Known rows, with every way that one mark hangs from another
(Y (E T) N): [-1.809  6.119  3.521 -2.021  3.031 -1.516 -1.016  0.762  1.485 -1.846
 -3.451  4.367 -1.175  3.486 -2.441 -2.264 -0.628]
(C (T E) W Y): [ 1.733  4.629 -2.845 -0.619  4.054 -0.805 -1.593 -5.877  1.284 -3.557
 -0.461  3.382 -1.821 -4.191 -1.725 -1.836  0.237]
(Y E N): [-2.836  4.313  2.022 -2.162  1.889 -1.668 -0.670  0.589  3.211 -0.703
 -2.779  3.088 -0.441  3.522 -1.063 -1.671 -0.253]
(T C (E (Y N))): [-0.732  5.687  2.824 -1.030  3.588 -1.066 -5.752  2.399  5.841  1.835
 -2.894  6.179  0.438  0.838 -1.770 -2.155 -1.087]
(Y (E (T (C W))) N): [-1.742  8.648  1.420 -1.891  4.710 -0.949 -1.777 -2.824  0.765  0.391
 -2.187  4.452 -0.654  3.241 -0.046 -2.884 -1.079]
(T E N): [ 0.920  3.195  4.082 -0.884  4.522  0.031 -2.790 -0.481  4.543 -0.617
 -0.369  3.375 -0.557 -0.011 -2.434 -1.335  1.931]
(T (C W) E (N Y)): [ 0.824  5.503  1.233 -0.273  5.889 -0.486 -3.103 -3.701  3.505  1.650
 -0.511  1.239 -1.218 -1.877 -1.530 -3.682  2.100]
(C (T E N)): [ 1.585  3.312  2.011 -1.545  6.068  1.034 -2.128 -1.335  3.513 -0.523
 -1.253  3.578 -0.865 -1.532 -3.231 -0.786  1.916]
(E (T (C W (Y N)))): [ 0.907  8.725 -1.063 -0.681  4.351  0.456 -2.725 -2.832  0.062 -1.870
 -1.783  5.212 -2.927 -1.584 -1.390 -3.612 -0.482]
(C (T E) W (Y N)): [ 0.953  5.847 -1.636 -0.834  3.455  0.028 -1.417 -3.789  1.280 -2.553
 -2.153  4.859 -2.859 -3.352 -1.830 -1.319  0.441]
(Y (E (T C)) N): [-2.121  7.414  2.989 -2.194  4.671 -1.070 -2.525  0.423  1.653  0.850
 -2.329  5.195 -0.478  3.163 -1.439 -2.785 -1.144]
(N Y): [-0.488  1.350 -0.364 -1.397  2.474 -1.087 -2.173 -0.697  2.940 -2.510
 -2.867 -1.559 -2.033 -1.782 -2.853 -3.861  0.985]
(N (Y (E T))): [-1.163  4.903  1.828 -1.718  3.344 -3.143 -1.046 -1.105  1.185 -2.634
 -2.976  0.726 -1.750  0.566 -3.919 -4.239 -0.238]
(E T): [ 0.766  3.329  1.985 -1.418  3.966  0.012 -2.544 -0.604  1.751 -3.727
 -2.298  2.050 -1.829  0.064 -2.718 -2.821  0.084]
(C T): [ 0.166  1.514 -1.562 -2.219  4.497  0.718 -1.737 -1.624  2.156 -2.736
 -2.481  0.752 -1.180 -1.685 -2.217 -1.529  0.270]
(C (T N) W (Y E)): [ 0.620  7.161 -3.802 -1.125  5.073 -1.245  1.334 -5.741  0.708 -2.188
 -0.400  3.804 -1.140 -1.231 -2.299 -2.063  0.221]
(N (Y (E (T C)))): [-1.576  6.003  1.032 -1.969  4.685 -2.725 -2.372 -1.534  1.432 -0.043
 -2.011  1.425 -0.830  0.271 -2.976 -4.853 -0.691]
(E (T (C W)) (Y N)): [ 0.507  8.345  0.377 -0.463  4.839 -0.075 -4.701 -0.092  2.628 -0.585
 -4.250  5.225 -1.581  1.366 -1.933 -3.445 -1.622]
(T (C W) (E Y) N): [ 1.675  6.797  1.198  0.056  5.852 -0.645 -4.857 -2.113  5.373  1.435
 -0.797  5.181  0.742  0.255 -1.355 -2.723 -0.030]
(T (C W Y) N): [ 1.743  6.933 -2.734 -0.307  5.202  0.546 -1.874 -4.437  1.901 -0.653
  0.849  3.496 -1.481 -2.489 -0.812 -3.269  0.907]
(T N): [ 0.902  2.897  1.536 -1.137  4.383  0.854 -1.912 -0.303  3.512 -1.351
 -1.310  1.632 -1.114  0.196 -2.352 -1.897  1.648]
(C T W (Y E N)): [-1.249  7.399 -3.956 -1.682  3.063 -1.441  0.970 -4.060  0.378 -2.370
 -2.376  4.101 -1.782 -0.366 -1.397 -1.706 -0.783]
(A (C W (Y E N))): [-0.587  7.114 -1.066 -0.845  1.478 -2.836  0.230 -6.030 -0.400 -4.042
 -1.433  2.863 -1.829  0.916  0.640 -2.233 -0.046]

Rows
[ 0.313  6.052 -2.292 -1.828  4.820 -1.254  0.617 -2.517  1.492 -1.604
 -0.831  4.459 -0.932 -1.415 -3.617 -1.703  0.156] -> (C (T N) (Y E))
[ 1.407  4.309  3.506 -0.309  4.046 -1.147 -4.113  1.304  6.027 -0.740
 -2.031  5.057  0.140  0.534 -3.836 -1.988  0.420] -> (T (E Y) N)
[ 2.384  8.273  0.389 -0.116  7.031  0.112 -4.245 -1.631  2.943 -0.362
 -2.202  4.905 -0.917  0.542 -2.932 -3.734 -0.664] -> (E (T (C W) N) Y)
[ 0.346  5.729  2.656 -1.042  3.033 -0.535 -4.030  3.334  3.289 -2.935
 -5.328  5.148 -1.980  1.572 -4.228 -2.576 -1.231] -> (E T (Y N))
[ 1.979  4.491  1.386 -0.995  5.873 -0.294 -3.536  0.539  5.094 -0.518
 -2.881  5.262 -0.247 -1.170 -4.755 -1.148  0.280] -> (C (T (E Y) N))
[ 2.726  4.343 -4.538 -1.084  4.022 -0.485 -0.904 -8.325 -1.207 -5.983
 -1.242  0.732 -2.568 -4.033 -0.527 -2.110  0.757] -> (A (C T W Y))
[ 2.455  3.524 -0.473 -1.360  3.975 -1.169 -2.354 -5.543  0.513 -4.761
 -0.540  2.977 -1.771 -4.702 -1.927 -1.372  0.913] -> (A (C (T E) Y))
[ 1.474  6.082  1.498 -0.550  5.097 -0.431 -3.475 -1.728  3.662  0.674
  1.524  5.616 -0.705 -3.099 -2.193 -2.361  0.953] -> (T (C Y) E N)
[-0.378  6.796  1.153 -0.373  3.946 -0.892 -5.251 -0.582  4.936  1.286
 -2.736  5.517 -0.118  1.208 -0.304 -2.508 -0.990] -> (T (C W) (E (Y N)))
[-2.174  8.433 -2.334 -1.259  2.761 -1.869 -0.885 -3.626  1.414  0.051
 -0.690  4.808 -0.663  0.840  0.492 -3.083 -1.073] -> (T (C W (Y E N)))
[ 0.174  8.583  1.359 -1.391  6.895 -0.915 -1.332 -4.216  1.234  0.518
 -0.304  4.123 -0.060  2.609 -1.124 -3.241  0.067] -> (Y (E (T (C W) N)))
[ 0.133  7.098  1.978 -1.312  4.582 -0.030 -5.142  3.020  3.436 -0.209
 -4.495  5.844 -1.160  1.228 -3.222 -3.296 -1.803] -> (E (T C) (Y N))
[ 0.665  3.213  3.362 -0.687  4.154 -1.112 -2.635 -0.185  4.129 -0.396
 -1.610  1.249 -1.777 -1.812 -3.928 -2.827  2.528] -> (T E (N Y))
[ 2.821  4.586 -1.975 -0.604  4.142 -1.165 -1.715 -8.558 -0.291 -5.112
 -0.328  2.220 -2.192 -4.575 -0.728 -1.594  0.979] -> (A (C (T E) W Y))
[ 0.604  5.228 -1.367 -0.711  5.778  0.183 -2.185 -3.423  2.565  0.843
 -1.391 -0.426 -1.744 -1.662 -1.529 -4.242  1.659] -> (T (C W) (N Y))
[ 1.784  7.472 -2.323 -0.633  4.895 -0.343 -2.859 -4.843  0.067 -3.023
 -0.262  3.790 -2.120 -2.750 -1.335 -4.256 -0.705] -> (E (T (C W Y)))
[-1.029  7.336 -0.546 -1.524  4.949 -2.552 -1.798 -4.502  0.453 -0.389
 -1.852  0.869 -1.136  0.429 -1.460 -5.227 -0.643] -> (N (Y (E (T (C W)))))
[ 2.521  3.882 -1.848 -0.958  6.180  0.285 -0.477 -6.743 -0.212 -3.093
 -2.945 -2.092 -3.344 -2.926 -2.245 -2.792  2.754] -> (A (C (T (N Y)) W))
[-1.484  6.005 -2.193 -2.203  2.696 -1.511  0.277 -1.121  1.053 -1.766
 -2.792  4.779 -1.543 -0.536 -2.619 -1.367 -0.895] -> (C T (Y E N))
[ 2.153  2.803 -0.458 -1.587  5.859  0.231 -1.156 -3.577  0.652 -2.713
 -3.228 -1.422 -2.999 -3.208 -3.556 -2.447  2.893] -> (A (C (T (N Y))))
[ 0.729  5.725 -4.160 -1.085  3.440  0.715 -0.572 -3.428  0.456 -3.413
 -2.868  3.394 -3.170 -2.810 -1.729 -1.779  0.134] -> (C T W (Y N))
[ 1.322  8.971 -0.179 -0.418  4.520 -2.058  0.339 -4.495  0.100 -3.240
 -0.301  4.992 -1.746  0.237 -2.916 -3.264  0.149] -> (C W (Y (E (T N))))
[ 1.616  4.035 -2.768 -1.175  6.037  0.663 -0.432 -3.919  1.432 -1.612
 -3.106 -0.923 -2.908 -2.753 -3.305 -2.954  2.170] -> (C (T (N Y)) W)
[ 1.369  4.349 -1.499 -0.741  4.492 -1.101 -3.535 -3.056  3.814 -2.232
 -2.960  3.572 -0.324 -1.304 -2.386 -1.770 -0.726] -> (C (T (E Y)) W)
[-1.177  5.921  0.695 -1.497  1.206 -2.930 -0.383 -2.916  0.602 -3.540
 -1.639  3.482 -1.547  0.780 -0.827 -1.921 -0.039] -> (A (C (Y E N)))
[ 0.086  4.341  0.714 -0.930  4.659 -0.248 -3.797 -4.482  3.392  0.355
  0.433  2.408  0.312 -0.500  0.972 -2.678  0.366] -> (T (C W) E)
[ 1.156  5.561  2.063 -0.503  6.252  0.661 -3.449 -3.923  3.748  1.595
  0.735  3.497  0.102 -0.249 -0.070 -2.093  1.533] -> (T (C W) E N)
[ 1.650  1.889  1.662 -1.843  4.803 -0.513 -2.867 -4.647  1.569 -3.287
 -1.547  1.365 -0.934 -2.060 -1.109 -0.883  1.224] -> (A (C (T E)))
[ 0.069  7.131 -0.098 -0.360  3.292 -0.487 -3.216 -3.257  2.406  0.007
 -0.298  5.452 -1.507 -1.936  0.054 -2.428  0.245] -> (T (C W (Y N)) E)
[ 1.897  7.101  1.875 -0.754  6.621  0.049 -4.917  1.390  3.865  0.129
 -2.568  5.483 -0.540  0.427 -4.200 -3.359 -0.784] -> (E (T C N) Y)
[ 0.537  5.609 -0.152 -0.835  4.101 -0.380 -3.291 -1.056  3.755 -1.215
 -4.605  4.949 -1.201 -0.205 -2.295 -1.274 -0.601] -> (C (T (E (Y N))) W)
